What can hang from each mark:
vavud: gobu
tumu: likep sonel
vorek: litak vavud
sonel: sidan tumu
sidan: sonel tegika
litak: vorek
likep: tumu vorek
gaded: gobu
gobu: kanop vavud
tegika: gobu sidan
kanop: gobu sidan

Each row was made from one small tree. Brackets hold a mark, then the marks that hang from it, in alphabetical order. Every link used is in the known rows. Write each row's tree.
In the rows, 100 means zero.
Known rows:
[tumu likep [sonel [sidan tegika]]]: [ 80, 110,  98,  79,  74,  84,  85,  82, 107, 116, 105, 102, 107,  73, 102,
 105, 113, 109, 109,  88,  98,  94, 100,  88, 101, 112,  35, 139,  88, 124,
 130, 137, 117, 102,  92, 143, 112,  92,  92,  84,  79,  96,  76,  73, 126,
 138,  54, 124, 109, 114, 101,  97,  82]
[tegika gobu sidan]: [101, 105,  83,  96,  92,  87, 107,  90, 108, 119,  84,  96,  58,  83, 107,
 106, 106,  84, 108, 114,  84, 109,  76,  82,  88,  78,  61, 115,  79,  96,
  97, 122,  84,  80, 142, 126,  87,  93,  96,  70, 140, 103,  83, 133, 117,
 138, 107, 111, 114, 119, 113,  86, 105]
[tumu [likep [vorek litak vavud]]]: [ 83, 108,  87,  89,  80,  84,  72,  83, 105, 120,  90,  84,  94,  76, 108,
 107, 108,  97, 113, 108,  97,  85,  98,  91,  99, 111,  54, 110, 104, 103,
 139, 133, 100,  89,  93, 143,  99,  95,  93,  69,  92,  88,  97,  88, 119,
 133,  79, 111, 110, 106, 102, 100,  98]
[sidan [sonel tumu] [tegika [gobu kanop]]]: [ 95, 106,  94,  72,  84,  84,  79, 101, 114, 110,  95, 101, 107, 111, 100,
  95, 126,  98, 113, 113,  83,  97,  86,  97,  88, 103,  43, 127, 130, 122,
  99, 121, 106, 103, 100, 128,  94, 102, 111,  76, 113,  92,  83,  75, 121,
 134,  94, 115,  95,  98, 104, 104,  84]
[tumu [sonel [sidan tegika]]]: [ 88, 108, 100,  79,  84,  82,  90,  86, 108, 111, 107,  98, 107,  80, 102,
 109, 115, 102, 107,  96,  87,  88,  94,  88,  88, 112,  69, 126, 105, 116,
 123, 135, 113, 102,  94, 134, 112,  92,  98,  86,  96, 100,  86,  83, 122,
 136,  80, 121, 107, 110, 102,  92,  83]
[sonel [tumu likep]]: [ 80, 108,  87,  85,  74,  71,  68,  82, 112, 107,  91,  95,  87,  87, 119,
 102, 109, 108, 107,  96, 104,  95,  94,  91,  95, 105,  59,  80, 109, 121,
 139, 133, 112,  91,  94, 140, 110,  85, 106,  64, 113, 106,  91, 108, 117,
 137,  80, 111, 117,  98, 111,  98,  90]
[kanop gobu [sidan sonel tegika]]: [130, 107,  97,  78,  82,  88,  83,  88,  97, 123, 103,  82,  93, 118,  83,
  98,  98,  84, 121, 126,  98,  71,  87,  95,  73, 103,  68, 112, 167,  49,
  93, 126,  98, 111,  92, 120, 101, 120,  76,  63, 115,  88,  83,  90, 118,
 138,  88, 124,  82, 102,  95,  82, 105]
[kanop [gobu vavud] [sidan sonel]]: [117, 112,  88,  86,  82,  87,  89,  86,  99, 120,  97,  84,  85, 119,  92,
 100, 100,  81, 120, 132, 100,  70,  89,  97,  74, 110,  72, 110, 169,  66,
  97, 133,  90, 106,  91, 120, 100, 115,  69,  72, 121,  83,  82,  97, 121,
 141, 105, 118,  86, 113,  98,  87, 109]
[tegika [gobu [kanop sidan]]]: [ 94, 108,  85, 102,  87,  93,  93,  82,  99, 114,  94,  92,  79,  98, 112,
 108, 109,  78, 105, 117,  82,  93,  76,  86,  93,  86,  55,  99, 117, 117,
 100, 130,  82,  97, 118, 122,  90,  94, 106,  65, 123,  91,  90,  98, 115,
 137,  83, 108, 105, 112, 114,  88,  96]
[gaded [gobu [kanop [sidan [sonel tumu]]] vavud]]: [100, 114,  89,  91,  78,  81,  84,  89, 102, 112,  89,  87,  86, 118, 113,
 104,  95,  83,  96, 113,  96,  83,  84,  95,  88, 113,  69, 104, 137, 140,
 101, 144,  95,  97, 119, 117,  99,  93, 117,  94, 112,  82,  92, 115, 112,
 130, 105, 112, 102, 116, 108, 108,  96]
[gobu kanop vavud]: [ 75, 111,  89,  99,  88,  82,  87,  83, 107,  96, 105,  90, 100, 123, 115,
 106, 122,  88,  90, 127,  68,  84,  87,  96,  97, 106,  75,  98, 129, 141,
 107, 137,  93,  97, 103, 121,  96, 100,  90,  86, 107,  85, 107,  90, 121,
 131, 106, 105, 102, 120, 110, 107,  88]
[gobu vavud]: [ 83, 110,  85,  88,  87,  79,  89,  84, 109, 107, 100,  92,  91, 120, 117,
 105, 118,  96, 100, 122,  78,  86,  89,  96,  89, 114,  77, 106, 121, 118,
 117, 134,  98,  95, 104, 128, 101,  98,  94,  93, 118,  99,  96, 114, 123,
 130, 115, 109, 104, 115, 106, 105,  91]
[likep [tumu sonel] [vorek litak vavud]]: [106, 107,  89,  90,  78,  89,  71,  89, 111, 105,  80,  73,  97,  53, 112,
 113, 106,  90, 121, 121,  84,  74, 102,  86,  89, 127,  84, 126, 136, 101,
 160, 131,  93,  85,  86, 148,  99,  85, 114,  73, 103,  72,  98,  72, 114,
 134, 102, 111, 107,  99,  97, 101, 100]
[vavud [gobu [kanop sidan]]]: [ 89, 105,  95,  88,  87,  78,  65,  83, 103, 110,  95,  89,  81, 121, 109,
 106, 132,  90, 113, 104,  89,  91,  74,  89,  92,  90,  89,  80, 116, 110,
 110, 129,  91, 103, 102, 126, 104,  91,  91,  62, 112,  90,  97,  83, 120,
 137,  89,  97, 102, 116, 108,  96,  86]
[sidan [sonel [tumu likep]] tegika]: [ 91, 106,  98,  63,  78,  79,  70,  99, 115, 113,  99,  99, 114, 113,  99,
  93, 123, 112, 118, 107,  95,  92,  93, 101,  86, 114,  52, 126, 120, 110,
 116, 124, 118, 103,  91, 137, 105, 106, 100,  82, 101,  98,  82,  90, 124,
 134,  87, 119,  94,  96,  98, 108,  84]
[sidan [sonel [tumu [likep [vorek litak vavud]]]]]: [ 81, 108,  91,  76,  83,  81,  70,  99, 113, 116,  85,  93, 103,  86, 104,
 101, 119, 104, 124, 110, 106,  89,  95,  96,  84, 115,  71, 110, 118, 116,
 132, 132, 103,  94,  78, 141, 103,  97,  97,  76, 101,  93,  90,  99, 122,
 138,  98, 111, 100, 100, 101, 106,  93]
[litak [vorek [vavud gobu]]]: [ 92, 100,  97,  88,  95,  88,  74,  94, 108, 108,  84,  81,  99,  87, 118,
 107, 120,  99, 110, 103,  76,  84,  84,  85,  96, 109,  43,  73, 105, 122,
 134, 133,  92,  90,  70, 124, 107,  93,  82,  60, 108, 103,  99,  82, 120,
 127, 110,  99,  94, 111, 105, 100, 101]
[sidan [sonel tumu] tegika]: [ 96, 105,  99,  63,  83,  79,  73, 101, 115, 111, 100,  97, 114, 116,  99,
  94, 122, 108, 116, 111,  90,  89,  90, 100,  79, 114,  68, 120, 127, 108,
 112, 123, 115, 104,  90, 133, 104, 106, 104,  84, 108, 100,  87,  95, 122,
 133,  96, 119,  93,  94,  99, 105,  83]
[gobu [kanop [sidan [sonel tumu] tegika]] vavud]: [ 82, 114,  92,  90,  82,  82,  85,  87, 104, 100, 104,  87, 112, 136, 106,
 102, 118,  87,  97, 124,  78,  81,  88, 101,  91, 118,  64, 107, 155, 134,
  97, 134,  93, 104, 107, 122,  99, 108,  90,  77, 110,  73, 100,  66, 120,
 134, 103, 110,  92, 113, 108, 104,  95]
[kanop sidan]: [ 99, 109,  91,  91,  83,  85,  87,  78,  95, 119, 101,  81,  87, 107, 107,
 109,  99,  87, 114, 112,  99,  81,  80,  91,  77, 105,  94,  86, 125,  90,
 115, 133,  92, 101, 109, 129, 107, 101,  93,  69, 121,  98,  95, 117, 115,
 137,  83, 115, 100, 107, 109,  83, 102]
[litak vorek]: [ 91, 104,  94,  85,  95,  92,  89,  91, 106, 107,  96,  84, 103,  88, 119,
 105, 106,  92, 102, 108,  81,  83,  86,  90,  83, 109,  61,  77, 101, 120,
 128, 131,  97,  96,  77, 125, 107,  97,  80,  71, 114, 108,  95, 106, 120,
 127,  87, 112,  98, 103, 107,  98,  93]
[sonel sidan [tumu [likep [vorek litak]]]]: [ 78, 108,  87,  82,  72,  60,  65,  80, 111, 108,  89,  96, 102,  67, 108,
 101, 112,  91, 105,  77, 119,  89, 106,  88, 101, 126,  62,  81, 123, 135,
 147, 132, 106,  90,  92, 146, 114,  79,  97,  53, 107,  86,  92,  81, 113,
 135,  82, 110, 125,  90, 109,  94,  96]
[gaded gobu]: [110, 107,  91,  85,  83,  82,  82,  90, 102, 122,  93,  89,  74,  99, 113,
 106,  92,  91, 103, 107,  97,  86,  82,  89,  83, 102,  80, 102, 105, 115,
 113, 139, 103,  93, 117, 121, 100,  88, 123,  98, 112, 107,  91, 150, 112,
 127,  95, 115, 109, 111, 106, 103,  92]
[tumu [likep vorek]]: [ 88, 111,  84,  89,  76,  84,  75,  80, 105, 117,  98,  95,  93,  85, 110,
 103, 104,  97, 104, 109, 104,  85,  95,  93,  92, 103,  61, 108,  94, 109,
 131, 132, 110,  93, 108, 145,  99,  98,  93,  78,  98,  97,  87, 105, 122,
 135,  61, 117, 113, 102, 105,  99,  89]
[gaded [gobu [kanop [sidan sonel tegika]] vavud]]: [105, 113,  92,  87,  80,  85,  86,  91,  99, 115,  96,  86,  92, 126, 108,
 102,  98,  82,  96, 116,  89,  81,  82,  97,  89, 113,  63, 117, 135, 132,
  93, 141,  97, 101, 123, 115,  96, 100, 113,  99, 107,  81,  92, 110, 113,
 127, 101, 114,  97, 118, 105, 109,  95]
[litak [vorek [vavud [gobu [kanop [sidan sonel]]]]]]: [ 92, 102,  99,  90,  94,  93,  76,  96, 106, 109,  84,  80, 106,  91, 112,
 106, 121,  94, 113, 108,  79,  82,  82,  87,  94, 110,  43,  76, 115, 126,
 125, 135,  87,  94,  69, 122, 105,  98,  77,  58, 105,  94,  97,  71, 120,
 130, 106, 100,  86, 113, 105,  98, 103]
[gaded [gobu vavud]]: [103, 110,  87,  85,  82,  79,  85,  89, 104, 118,  91,  90,  76, 113, 117,
 104,  97,  89,  98, 112,  90,  86,  85,  93,  88, 113,  71, 110, 115, 125,
 110, 142, 101,  93, 120, 120,  99,  90, 121, 106, 114,  99,  89, 138, 114,
 125, 109, 112, 108, 116, 105, 110,  91]

Write each row's tree:
[124, 109,  92,  86,  82,  89,  86,  87,  97, 124,  97,  83,  83, 105,  88,
 102,  96,  82, 125, 127, 106,  71,  86,  93,  69,  99,  82,  99, 158,  55,
 100, 131,  92, 106,  87, 121, 101, 113,  73,  64, 119,  91,  83, 108, 118,
 143,  89, 121,  86, 108,  98,  80, 107]
[kanop gobu [sidan sonel]]
[ 91, 101,  99,  93,  93,  91,  76,  92, 104, 107,  85,  77, 101,  91, 116,
 108, 117,  92, 108, 105,  77,  82,  82,  85,  97, 109,  42,  68, 115, 124,
 128, 135,  86,  93,  73, 121, 107,  95,  79,  54, 107,  95, 101,  71, 118,
 128, 105,  99,  91, 113, 107,  96, 104]
[litak [vorek [vavud [gobu [kanop sidan]]]]]
[103, 104,  94,  68,  89,  92,  87, 101, 110, 120,  99, 101, 107, 114,  96,
  96, 124,  98, 120, 120,  80,  94,  84,  98,  83, 103,  50, 145, 116, 102,
  95, 120, 104, 105, 105, 127,  91, 110, 105,  91, 110,  99,  78,  94, 125,
 132,  93, 119,  90, 103,  99, 104,  85]
[sidan sonel [tegika gobu]]
[113, 105,  96,  85,  75,  83,  79,  86, 112, 100, 100,  90,  99,  74, 109,
 105, 115,  98, 116, 107,  87,  82,  95,  87,  90, 117,  77, 121, 116, 118,
 145, 129, 108,  97,  94, 141, 107,  86, 112,  82, 107,  93,  84,  94, 118,
 135,  83, 119, 105, 103, 100,  97,  87]
[likep [tumu [sonel [sidan tegika]]]]
[ 75, 111,  95,  85,  75,  85,  86,  81, 107, 116, 102, 103, 101,  63, 105,
 108, 114, 108, 113,  90, 104,  94,  98,  86,  98, 108,  45, 130,  82, 128,
 135, 140, 114,  99,  89, 144, 112,  88,  89,  84,  81,  99,  76,  85, 125,
 141,  56, 121, 112, 116, 103,  95,  82]
[tumu likep [sonel sidan]]
[107, 107,  90,  90,  77,  84,  71,  88, 111, 105,  82,  76, 103,  47, 107,
 112, 110,  85, 121, 111,  89,  73, 106,  84,  92, 134,  81, 122, 137, 111,
 163, 132,  92,  86,  86, 149, 102,  83, 110,  69, 100,  67,  96,  63, 112,
 134, 105, 112, 111,  98,  97,  98, 102]
[likep [tumu [sonel sidan]] [vorek litak vavud]]
[ 82, 109,  91,  77,  81,  81,  74,  97, 114, 114,  92, 100, 100,  95, 106,
  98, 121, 108, 122, 111, 108,  92,  91,  97,  81, 107,  72, 108, 105, 119,
 125, 132, 110,  98,  82, 139, 105,  98,  96,  82, 105, 104,  83, 115, 124,
 140,  88, 114, 100, 103, 103, 104,  86]
[sidan [sonel [tumu likep]]]
[ 89, 100,  99,  92,  95,  90,  74,  94, 108, 105,  86,  79, 102,  89, 117,
 107, 122,  96, 106, 105,  73,  83,  84,  85,  99, 106,  41,  69, 108, 129,
 130, 134,  89,  91,  70, 122, 105,  94,  82,  57, 106,  99, 102,  74, 119,
 127, 108,  98,  93, 113, 107,  99, 100]
[litak [vorek [vavud [gobu kanop]]]]
[ 89, 106,  91,  81,  76,  62,  74,  84, 113,  99,  95, 100, 106,  97, 106,
  99, 123,  89,  96,  85,  89,  93,  97,  89, 107, 122,  41,  88, 139, 145,
 121, 128, 104,  95, 104, 130, 108,  83, 111,  58, 121,  86,  92,  63, 112,
 130, 104, 110, 117,  94, 112,  95,  94]
[sonel [sidan [tegika [gobu kanop vavud]]] tumu]
[103, 110,  91,  78,  83,  90,  92,  89,  99, 122,  98,  90, 101, 125,  99,
 101, 111,  88, 119, 118,  91,  86,  82,  98,  79, 114,  60, 127, 138,  94,
  95, 125,  93, 107, 114, 128,  98, 111,  95,  80, 119,  88,  81,  92, 121,
 136,  94, 119,  88, 107, 102,  94,  99]
[kanop [sidan sonel [tegika [gobu vavud]]]]
[ 95, 107,  83,  89,  87,  85, 100,  98, 113, 120,  78, 104,  67,  81, 104,
  99, 112,  92, 118, 111,  99, 114,  80,  87,  85,  84,  50, 125,  80, 106,
 100, 123,  90,  82, 130, 132,  89,  94,  94,  70, 134,  99,  74, 123, 121,
 142, 104, 112, 110, 115, 112,  94, 103]
[tegika gobu [sidan [sonel [tumu likep]]]]
[ 85, 105,  95,  76,  70,  59,  65,  82, 113, 105,  98,  99, 109,  86, 103,
  96, 118, 102, 103,  75, 106,  93, 103,  89, 107, 124,  40,  88, 119, 134,
 136, 129, 116,  95,  96, 140, 116,  85, 104,  56, 105,  94,  89,  73, 114,
 132,  81, 114, 118,  91, 109,  95,  92]
[sonel [sidan tegika] [tumu likep]]
[119, 108,  87,  98,  73,  90,  71,  88, 111, 102,  84,  82,  97,  59, 114,
 112, 106,  95, 113, 124,  86,  70, 100,  87,  88, 119,  75, 119, 123, 110,
 156, 135, 104,  84,  99, 148,  98,  88, 119,  78, 105,  83,  90,  84, 115,
 135,  97, 115, 108, 101,  99,  96,  97]
[likep [tumu sonel] [vorek vavud]]
[ 90, 108,  87,  78,  68,  62,  67,  82, 112, 108,  91, 103, 106,  77, 105,
  96, 113,  93, 100,  76, 109,  93, 104,  89, 108, 124,  27,  98, 124, 135,
 133, 126, 112,  92, 109, 144, 107,  83, 108,  54, 111,  87,  82,  60, 113,
 132,  77, 115, 124,  86, 110,  92,  94]
[sonel [sidan [tegika gobu]] [tumu [likep vorek]]]
[104, 110,  86,  83,  78,  88,  75,  86, 111, 104,  90,  79,  94,  61, 114,
 109, 104,  84, 118, 118,  92,  76, 101,  89,  78, 122, 103, 128, 129,  98,
 154, 127,  98,  93,  92, 150, 101,  86, 108,  81, 109,  74,  91,  84, 116,
 135,  83, 117, 112,  94,  98, 102,  90]
[likep [tumu sonel] [vorek litak]]
[ 84, 109,  84,  89,  72,  72,  63,  83, 112, 108,  84,  92,  90,  80, 117,
 104, 107, 106, 105, 100, 105,  88,  98,  90,  97, 112,  55,  82, 116, 120,
 145, 134, 111,  86,  98, 144, 107,  85, 107,  61, 110,  99,  94,  96, 115,
 136,  88, 110, 118,  95, 109,  96,  96]
[sonel [tumu [likep [vorek vavud]]]]
[104, 109,  87,  83,  78,  82,  75,  85, 111, 104,  91,  81, 100,  53, 109,
 108, 106,  81, 118, 109,  96,  75, 105,  87,  82, 129, 100, 125, 130, 108,
 156, 127,  97,  93,  90, 151, 103,  83, 105,  74, 107,  69,  90,  74, 115,
 135,  83, 116, 114,  93,  98,  99,  92]
[likep [tumu [sonel sidan]] [vorek litak]]
[ 95, 100, 101,  89,  92,  90,  74,  93, 105, 106,  88,  77, 106,  97, 113,
 106, 118,  94, 107, 104,  72,  82,  83,  87,  99, 111,  34,  74, 118, 122,
 124, 132,  90,  95,  77, 121, 107,  98,  82,  54, 106,  94, 100,  62, 118,
 126, 104, 101,  89, 110, 105,  97, 103]
[litak [vorek [vavud [gobu [kanop [sidan tegika]]]]]]
[ 76, 101, 102,  84,  95,  82,  64,  93, 106, 119,  81,  71,  90,  98, 101,
 112, 137,  93, 135, 109,  78,  91,  82,  86, 101, 109,  76,  95, 139, 100,
 126, 131,  73,  94,  69, 124, 103,  91,  88,  56,  97,  75, 114,  61, 116,
 133, 128,  89,  93, 120, 102, 103, 104]
[vorek litak [vavud [gobu [kanop [sidan sonel]]]]]
[ 77, 112,  93,  81,  73,  85,  89,  81, 109, 115, 102, 105, 103,  77, 105,
 104, 116, 106, 109,  90,  93,  97, 100,  88, 108, 113,  20, 149,  93, 129,
 125, 136, 113, 101,  98, 141, 107,  91,  93,  86,  84,  92,  72,  64, 127,
 138,  63, 122, 110, 117, 101, 100,  83]
[tumu likep [sonel [sidan [tegika [gobu vavud]]]]]
[ 91, 108,  86,  94,  75,  84,  72,  82, 104, 117,  92,  90,  95,  81, 109,
 106, 106, 100, 106, 111,  99,  83,  96,  91,  99, 108,  50, 106,  96, 110,
 135, 135, 108,  88, 104, 144,  98,  97,  97,  73,  93,  95,  92,  97, 120,
 134,  76, 114, 110, 106, 104,  98,  97]
[tumu [likep [vorek vavud]]]
[116, 111,  84,  91,  73,  89,  75,  85, 111, 101,  92,  88,  95,  66, 116,
 108, 102,  89, 109, 121,  94,  72,  99,  90,  77, 116,  93, 123, 117, 107,
 149, 130, 109,  91, 105, 151,  99,  89, 114,  83, 111,  85,  84,  96, 118,
 137,  76, 121, 112,  94, 100,  97,  86]
[likep [tumu sonel] vorek]
[ 96, 108,  78,  97,  90,  85, 110,  89, 110, 114,  84,  97,  59,  98, 112,
 104, 110,  83, 103, 119,  77, 109,  79,  86,  93,  88,  52, 124,  89, 105,
  94, 124,  83,  80, 143, 124,  85,  95,  92,  79, 142,  96,  82, 122, 120,
 136, 123, 108, 113, 124, 113,  94, 107]
[tegika [gobu vavud] sidan]
[ 84, 110,  84,  86,  72,  71,  66,  83, 111, 108,  88,  94,  90,  84, 118,
 102, 104, 102, 102,  98, 109,  89,  98,  92,  92, 109,  63,  84, 113, 120,
 141, 133, 112,  89, 101, 146, 108,  85, 106,  65, 113, 100,  90, 102, 116,
 136,  78, 112, 119,  92, 110,  96,  91]
[sonel [tumu [likep vorek]]]
[103, 109,  92,  77,  79,  85,  84,  90, 101, 120,  93,  90,  99, 114, 100,
 100, 108,  91, 121, 110, 100,  88,  83,  95,  80, 111,  59, 113, 141,  95,
 103, 124,  97, 105, 109, 131, 102, 105, 105,  68, 123,  91,  81,  91, 117,
 138,  88, 118,  92,  98, 106,  90,  99]
[kanop [sidan [sonel tumu] [tegika gobu]]]
[ 80, 114,  89,  97,  85,  87,  91,  85, 102, 103, 103,  87, 106, 128, 107,
 105, 119,  83, 100, 130,  81,  79,  84, 100,  87, 113,  77, 105, 142, 134,
  99, 137,  86, 103, 104, 122,  97, 108,  82,  83, 107,  75, 100,  84, 122,
 136, 102, 108,  91, 121, 109, 103,  96]
[gobu [kanop [sidan sonel]] vavud]
[121, 104,  86,  99,  75,  81,  56,  88, 110,  99,  82,  81,  94,  79, 113,
 106, 120,  87, 113, 121,  87,  71,  93,  87,  95, 115,  81,  95, 128, 114,
 149, 128,  96,  84, 106, 144,  93,  88, 115,  64, 112,  76,  96,  78, 114,
 132, 106, 103, 108, 100, 102, 100,  99]
[likep tumu [vorek [vavud [gobu kanop]]]]
[109, 110,  94,  90,  83,  88,  84,  91,  96, 120,  94,  86,  85, 107, 107,
 106,  92,  81, 103, 113,  99,  82,  78,  91,  82, 100,  80,  99, 121, 125,
  99, 142,  95,  99, 117, 117,  97,  95, 118,  90, 106,  91,  93, 131, 111,
 131,  86, 114, 100, 115, 107, 101,  93]
[gaded [gobu [kanop [sidan sonel]]]]
[ 94, 106,  92,  84,  90,  79,  92,  99, 114, 113,  89,  94,  81,  91, 100,
 102, 111,  98, 114, 113, 100, 101,  83,  91,  73,  93,  94, 104,  85,  99,
 108, 127,  98,  85, 116, 132, 100,  99,  85,  75, 126, 103,  90, 138, 120,
 141, 112, 113, 106, 113, 107,  94, 101]
[tegika [sidan [sonel tumu]]]
[111, 103,  87,  87,  79,  79,  55,  89, 112, 106,  77,  72,  88,  73, 112,
 107, 120,  85, 125, 116,  87,  75,  97,  87,  94, 124,  89, 103, 139,  98,
 158, 124,  87,  85,  91, 146,  96,  85, 111,  62, 113,  71, 102,  71, 113,
 130, 115, 100, 108,  97,  99, 104, 103]
[likep tumu [vorek litak [vavud gobu]]]
[ 93, 108,  88,  84,  85,  80,  89,  97, 114, 114,  87,  96,  82,  85,  99,
 100, 107,  97, 112, 113, 106,  98,  87,  92,  75,  96,  87, 110,  84, 102,
 113, 127, 102,  83, 120, 137,  98, 100,  82,  75, 121,  97,  87, 129, 121,
 141, 100, 115, 109, 110, 107,  95, 101]
[tegika [sidan [sonel [tumu [likep vorek]]]]]
[101, 113,  89,  94,  80,  84,  88,  85,  98, 113,  94,  84,  82, 119, 115,
 106,  93,  79,  93, 115,  90,  81,  82,  93,  91, 110,  69, 102, 131, 134,
  99, 144,  92,  97, 126, 114,  97,  93, 114,  94, 111,  84,  95, 121, 111,
 128, 100, 111, 104, 120, 109, 106,  96]
[gaded [gobu [kanop sidan] vavud]]
